Each row was made from one small tree. Brackets hold a mark, then the marks that hang from it, in the order of their numbers. Every link used is in the known rows. Write each row's tree.
Known rows:
(Z649 Z889): [ 0.99 -1.20  1.89 -0.93 -1.75 -1.55 -0.87  2.22  1.72  0.70  0.02 -0.31
 -4.47 -0.34 -1.07  2.04  2.83  2.08  2.72  2.66  2.06  5.05 -1.16 -1.47]
(Z649 (Z424 Z889) Z847): [-0.57 -0.50 -0.74 -2.76  0.40 -0.85 -1.55  0.37  1.08  0.03 -1.42  0.76
 -1.22 -1.30 -1.31  3.73  1.34 -2.67  1.81  0.37 -0.26  5.08 -1.60  1.65]
(Z424 (Z607 (Z450 Z369)) (Z889 Z649 Z847)): [ 0.79  0.87  2.08  2.93 -0.08 -2.13  3.98  3.56 -0.11  1.30 -0.13  3.08
  7.52  3.24  0.24 -2.43 -6.55 -0.97 -5.12 -2.88  1.30 -2.76 -1.30 -1.60]
(Z450 Z607): [-1.72 -1.81  1.22 -0.98 -1.15  0.82 -0.22  1.81  1.55 -1.59 -2.96 -0.51
 -2.06  1.39 -0.89  2.52  0.76 -1.42  2.38  0.52 -0.64  3.49  1.03  1.05]
(Z269 Z889): [ 1.94 -1.53  1.42 -4.21 -1.23  2.72  0.48  1.27  3.23 -1.93 -0.08  1.50
 -5.49  3.93 -5.59  0.85  1.68  0.02  4.88  1.58 -0.82  5.40 -0.61  2.83]
(Z269 (Z889 (Z424 (Z607 Z450)) Z649 Z847)): [ 5.75  1.08  3.42  0.86 -0.98  0.94  1.22 -0.66  0.69 -1.59  4.11  3.37
 -3.59  1.78 -2.96 -3.68 -0.74 -1.92 -1.97  0.28  0.09 -5.01  1.92  2.28]
(Z889 (Z424 Z854) Z649): [ 1.18  1.21  5.54  2.07 -1.79  0.89  0.43  0.45  2.96  0.17  3.76 -1.21
 -1.32  2.40 -1.99  0.94  4.62  0.56  3.63  1.40 -1.75 -1.34  0.12 -0.36]
(Z607 Z450): [ 0.67  0.86  1.79 -1.90 -2.26  0.56  1.78  1.17 -0.22 -3.04 -2.53  2.20
 -0.63  3.68 -0.70  5.73  0.44  1.96  2.55 -1.22 -0.15  3.73  1.00  2.94]
(Z269 (Z889 (Z424 Z607 Z854) (Z649 Z847))): [ 2.60  1.37 -0.55 -1.86  1.07  1.27  0.16 -0.62  4.36  1.28  5.48 -3.93
 -3.67 -0.27 -1.42 -3.40  0.71 -1.53  2.03  1.50 -1.83 -5.48  0.08  0.71]
(Z854 (Z424 (Z607 Z450) (Z889 Z649 Z847))): [-0.82 -0.44  1.57  5.24 -1.06 -2.23  2.53  0.98 -2.47  1.45 -1.41  2.64
  4.63  2.42  1.14 -1.27 -4.40 -1.62 -2.23 -3.14 -1.91 -4.61 -0.66 -2.67]
(Z889 (Z424 Z607 Z854) Z847): [-0.02  1.41  2.37  1.85  0.61  1.71 -1.56 -0.80 -0.38  0.23  1.13  0.31
  1.64  0.37 -1.10 -3.38  2.73  1.27 -1.13 -1.38  0.28 -3.41  1.72 -0.32]
(Z269 (Z889 Z847)): [ 3.10  0.18  3.39 -2.10 -1.86  2.33 -0.72  2.15  2.02 -0.27  1.00  4.05
 -3.91  4.16 -7.25 -1.62  3.08 -1.45  2.94 -1.02 -0.38  4.11 -0.27  2.63]
(Z889 (Z424 (Z607 (Z450 Z369))) Z847): [ 2.38  0.67  1.13  0.12  0.26  1.28 -0.03 -0.80 -0.89 -1.91  0.41  2.08
  2.84  2.73  0.80 -2.02 -3.80  0.65 -4.88 -2.91  2.61 -0.43  1.59  3.07]
(Z649 (Z424 (Z607 Z450) Z854)): [-1.83  2.16 -3.24 -0.54  0.48  1.65  1.47 -2.42 -4.56 -2.91 -1.73 -0.42
  3.93 -0.54  3.77  5.27 -0.51  2.24 -2.32  0.68 -1.02  1.86  1.50  2.37]
(Z854 (Z424 Z607)): [-3.42 -2.63 -1.05 -1.56  1.39  0.27  0.26 -1.56 -1.31 -0.56 -3.13 -2.17
 -0.20  1.57 -0.77  1.58 -1.12  0.83  4.02 -0.39 -1.65  2.48  0.34 -0.84]
(Z269 (Z889 (Z649 (Z424 Z607 Z854)) Z847)): [ 1.57  2.21  1.40  0.31  0.64  2.24  0.25 -0.12 -1.80  1.76  4.37  1.19
  0.56 -0.04 -3.88 -1.53  3.70 -1.66 -1.65  2.85 -2.30  0.70  0.04  0.76]
(Z854 Z424): [-1.85 -1.70  1.84 -0.99 -1.49  0.86 -0.41  0.12 -0.15 -0.79 -2.72 -0.65
 -1.62  4.10 -2.42  3.38  1.39  0.66  5.83 -0.58 -2.25  5.56 -0.69  0.48]
(Z269 (Z889 (Z649 Z847))): [ 3.65  1.32  2.74 -4.37 -0.96 -0.17  1.52  2.89  4.92  1.56  3.46 -0.37
 -6.34  3.32 -5.69  1.59  2.61 -2.63  5.74  1.61 -1.92  2.24 -1.36  1.25]
(Z854 (Z424 (Z607 Z450) (Z889 Z847))): [-2.38 -1.17 -1.45  3.37 -0.88 -0.43  1.22 -0.11 -3.10 -0.28 -4.38  2.76
  4.79  1.93  1.80 -1.76 -5.30 -0.87 -2.51 -4.70 -0.98 -2.66 -0.09 -1.06]
(Z424 Z607 Z889): [-2.86 -2.93 -0.78 -0.94  1.65 -0.91  1.83  0.73  1.78 -1.02 -3.27  0.47
  1.42 -0.58 -0.80 -0.89 -3.21  0.14  1.21 -0.04  1.02  0.42 -1.31 -1.57]
(Z649 (Z424 Z607 Z889) Z847): [-2.27 -1.27 -3.49 -3.61  3.06 -1.37 -0.45 -0.75  0.12 -0.28 -1.79 -0.80
  0.13 -3.91  0.17  2.24 -0.99 -2.02 -0.29  0.76  0.49  2.63 -0.29  0.61]
(Z889 (Z649 (Z424 (Z607 Z450)) Z847)): [ 1.60  2.80 -0.57 -2.89  1.81 -1.98  1.68 -1.03 -2.68 -0.63  0.92 -0.83
 -0.47 -1.19  1.42  6.82  0.05 -1.44 -0.25  1.37 -0.78  0.89  1.76  1.32]
(Z649 (Z424 (Z607 Z450) Z889) Z847): [-0.71  0.17 -4.52 -2.58  1.71 -1.16  0.75 -1.77 -1.93 -2.06 -2.92  0.40
  2.04 -2.73  3.23  4.32 -3.82 -1.38 -2.78 -0.98  0.42  0.55  0.12  2.10]
(Z424 Z889): [-1.39 -2.29  1.80 -0.63 -1.04 -0.26  0.88  2.05  3.18 -1.15 -2.58  1.80
 -0.07  1.94 -2.62  1.24 -0.14 -0.40  3.35 -0.99  0.18  3.46 -1.68 -0.70]

Which tree is each row?
[-4.71 -4.15 -2.38  0.57  1.24 -0.33  0.91 -0.82 -0.04 -0.38 -4.29 -0.96
  1.61  0.20  0.63 -1.30 -4.03 -0.48  2.05 -0.97 -1.07  0.50 -1.49 -2.03]
(Z854 (Z424 Z607 Z889))
[-1.82  0.21 -3.23  0.13  1.16 -0.16 -1.69 -1.04 -2.91  0.67  0.93 -2.86
  0.56 -5.08  2.94  1.77  2.17  2.48 -1.84  4.61  1.43  3.21 -0.09 -1.39]
(Z649 (Z424 Z607 Z854) Z889)
[ 2.13 -3.20 -0.39 -3.88  1.25  2.67 -0.39 -2.05  3.22 -3.28  1.45 -0.46
 -6.23  0.17 -3.44 -3.23 -0.75 -0.69  2.19  2.36  0.77 -0.05  1.06  3.04]
(Z269 (Z889 (Z424 Z607)))
[-4.12 -0.79 -3.27  0.72  1.96  1.07  0.50 -1.63 -1.35 -0.78 -1.67 -0.91
  4.02 -2.64  1.65  0.54 -0.89  0.14 -1.69  1.31 -0.56  1.69 -1.07 -0.22]
(Z649 (Z424 Z607 Z854 Z889))
[ 2.42  3.62  3.53  4.48 -0.75  0.09  1.24 -0.43 -1.52  0.38  2.80  0.98
  2.78  1.42  1.18 -1.41  0.87  0.86 -2.96 -1.85 -0.54 -7.02  2.56 -0.19]
(Z889 (Z424 (Z607 Z450) Z854) Z649 Z847)
[-4.37 -0.81 -2.16  1.14  0.82  0.10  2.06  1.00  1.56  0.22 -2.70 -1.26
  5.01 -0.12  1.56 -1.79 -2.22  1.63  0.10 -0.86 -0.42 -1.62 -1.61 -2.35]
(Z424 Z607 Z854 Z889)
[ 1.61 -0.08  0.72  0.10  0.75  2.76  1.05 -0.92  3.40 -0.38  4.90 -2.11
 -3.04  0.87 -1.95 -4.46  0.43 -0.27  1.56  2.90 -1.46 -4.31  0.24  0.47]
(Z269 (Z889 (Z424 Z607 Z854) Z649))
[ 2.95 -0.47  0.82 -2.41 -1.15 -1.90 -3.61  0.29  3.30  1.23  2.36 -2.03
 -7.18 -2.56  0.14  1.19  3.25 -0.02  2.20  1.61  2.43  1.68 -0.72 -0.21]
(Z649 Z847 (Z889 Z424))
[-1.71  2.20 -2.15  0.03  0.26  1.27  2.59 -0.48 -1.70 -1.70 -2.70 -0.72
  4.65  1.88  3.40  2.78 -2.01  3.74 -0.14 -1.60 -0.65 -1.37  1.40  0.83]
(Z424 (Z607 Z450) Z854)
[-2.83  0.78 -4.62  1.56  0.19  1.52  1.61 -1.68 -3.34 -2.63 -2.61  0.24
  6.50 -1.92  5.13  2.61 -3.59  1.01 -4.10 -0.43 -0.66 -0.40 -0.22  1.15]
(Z649 (Z424 (Z607 Z450) Z854 Z889))
[-3.07  0.68  0.32  3.10  0.61  0.15  0.59  1.91  0.52  1.83 -2.08  1.53
  6.30  0.60 -0.36 -3.60 -0.24  0.32 -1.45 -3.43 -0.04 -2.87 -0.64 -2.83]
(Z424 Z607 Z854 (Z889 Z847))
[ 1.29  1.39 -4.42 -3.46  0.91 -2.36 -1.38 -1.39 -3.53 -0.43 -0.21 -1.83
 -1.39 -5.26  5.29  5.24 -0.63  0.86 -3.17  2.16  2.41  2.46  0.95  0.68]
(Z649 (Z424 (Z607 Z450)) Z847 Z889)
[-1.21 -0.28 -1.95  0.91  0.31 -3.06  2.91  0.25 -0.27  1.34 -2.10 -1.69
  2.43  1.13  3.56  1.43 -5.43 -1.62  0.45 -2.18 -2.52 -4.17 -0.90 -2.09]
(Z854 (Z424 (Z607 Z450) (Z889 (Z649 Z847))))
[ 0.39  0.72 -3.07 -0.78  1.34 -1.64 -2.63 -0.80  1.71  2.38  2.50 -5.38
 -2.27 -4.53  3.86 -2.15  1.26  2.15 -0.18  1.49  2.13 -3.63 -0.24 -1.95]
(Z649 Z847 (Z889 (Z424 Z607 Z854)))
[ 2.65  1.23  3.17  1.92 -0.23  2.21  0.24  0.01  2.17  1.47  5.69  0.58
 -1.85  1.28 -3.68 -6.43  1.89 -1.12 -0.85  0.80 -1.22 -5.20  0.60  0.02]
(Z269 (Z889 (Z424 Z607 Z854) Z649 Z847))
[-3.60 -2.58  0.09  2.52  0.47 -0.61 -0.25  0.48 -1.33  1.43 -3.29  1.64
  2.82  1.02 -1.54 -3.36 -2.54 -1.66 -0.15 -2.72 -0.70 -0.96 -1.12 -2.36]
(Z854 (Z424 Z607 (Z889 Z847)))
[ 2.49 -1.23  1.88  1.55  0.33 -2.07 -3.46 -0.45  0.05  1.12  2.64  0.47
 -4.16 -3.50 -0.45 -3.96  1.99  0.66 -1.94  1.14  4.30 -1.63  0.70 -1.43]
(Z649 (Z889 (Z424 Z607) Z847))
[ 3.78 -0.71  0.60 -4.27  1.84  0.03  0.31 -0.97  4.57  0.18  4.80 -2.26
 -7.59 -0.84 -3.78 -2.23  0.25 -2.74  2.97  2.64 -0.48 -3.56  0.37  1.38]
(Z269 (Z889 (Z424 Z607) (Z649 Z847)))
[ 2.50  2.41 -0.60  4.22 -1.93  0.07 -1.46 -0.58 -2.10  0.23  1.96  0.25
  1.22 -2.17  4.55 -3.52  0.24  2.74 -5.64 -1.38  2.65 -5.37  1.59 -0.54]
(Z649 (Z889 (Z424 (Z607 Z450) Z854) Z847))
[-1.86  2.34 -0.85  3.73 -0.89  0.11  2.18  1.32 -1.75  0.04 -2.69  2.36
  7.49  1.23  2.47 -2.15 -3.16  1.39 -4.26 -4.73  0.09 -4.57  0.15 -0.78]
(Z424 (Z607 Z450) Z854 (Z889 Z847))
[-1.63 -1.87  2.45  2.70 -2.15  0.29 -1.20  1.59 -0.09  1.48 -2.73  3.12
  2.19  3.44 -2.72 -1.73  0.20 -1.31  1.99 -3.35 -1.84  2.51 -1.77 -1.37]
(Z854 (Z424 (Z889 Z847)))
[ 0.03  3.44 -5.94 -1.39  0.46 -1.38 -1.30 -1.48 -3.76  0.84  0.41 -3.29
  1.87 -4.61  7.29  4.30 -0.23  2.21 -3.76  1.45  1.14  0.19  0.43  0.39]
(Z649 (Z424 (Z607 Z450) Z854) Z847 Z889)
[-3.14 -2.44 -3.64  1.60 -0.24 -0.34  2.13 -1.43 -1.71 -2.10 -5.39  0.15
  3.55  1.10  3.80  0.53 -6.58  0.22 -0.36 -2.47 -1.06 -1.23 -0.22 -0.56]
(Z854 (Z424 (Z607 Z450) Z889))
[-3.17  0.69 -2.02 -1.21  2.07  1.53  0.03 -1.98 -2.82 -0.95 -0.75 -1.73
  2.35 -1.96  0.68  3.41  2.26  1.31  0.36  2.02 -1.07  3.23  0.90  1.00]
(Z649 (Z424 Z607 Z854))
[ 0.36  2.43 -2.19 -1.69 -1.08 -0.64 -3.26  0.40 -1.04  2.41  2.27 -3.13
 -1.57 -3.02  2.03  4.18  5.11  0.98  0.40  2.95  0.49  5.29 -1.25 -0.29]
(Z649 (Z424 Z854) Z847 Z889)
[-0.63 -1.45  5.52  4.79 -2.61 -1.63  0.07  2.76  0.54  3.10 -0.03  2.85
  1.60  3.92 -3.76 -1.44  0.85 -2.83  2.07 -1.89 -2.55  0.17 -2.33 -3.51]
(Z854 (Z424 (Z889 Z649 Z847)))
[ 0.93  0.85  0.86  3.44 -0.44 -0.52 -3.01 -0.31 -0.22  2.32  2.94 -1.15
 -0.63 -3.22  1.63 -5.15  2.75  2.14 -3.14  0.69  2.60 -3.74  0.60 -2.21]
(Z649 (Z889 (Z424 Z607 Z854) Z847))
[ 0.94 -0.75  3.55 -0.14  1.20  0.05 -1.85 -1.36  0.26 -0.93  0.62  1.84
 -2.20 -0.50 -3.17 -2.42  2.10 -0.45 -0.01 -1.22  1.68 -0.96  1.64  0.89]
(Z889 (Z424 Z607) Z847)
[ 3.94 -0.69  4.54  1.82 -2.40 -1.70 -4.08  1.02  1.11  1.14  3.12  2.18
 -5.13 -1.06 -2.55 -2.29  5.06  0.29 -0.30  0.99  3.17  1.50  0.23 -0.24]
(Z649 (Z889 Z424 Z847))
[ 1.66  0.39 -0.97 -3.79 -0.50 -1.99 -3.04  0.22 -0.68  1.53  1.52 -1.43
 -4.86 -3.82 -0.03  5.12  4.72 -0.09  1.60  3.33  1.86  7.52 -0.92  0.75]
(Z649 Z424 Z847 Z889)
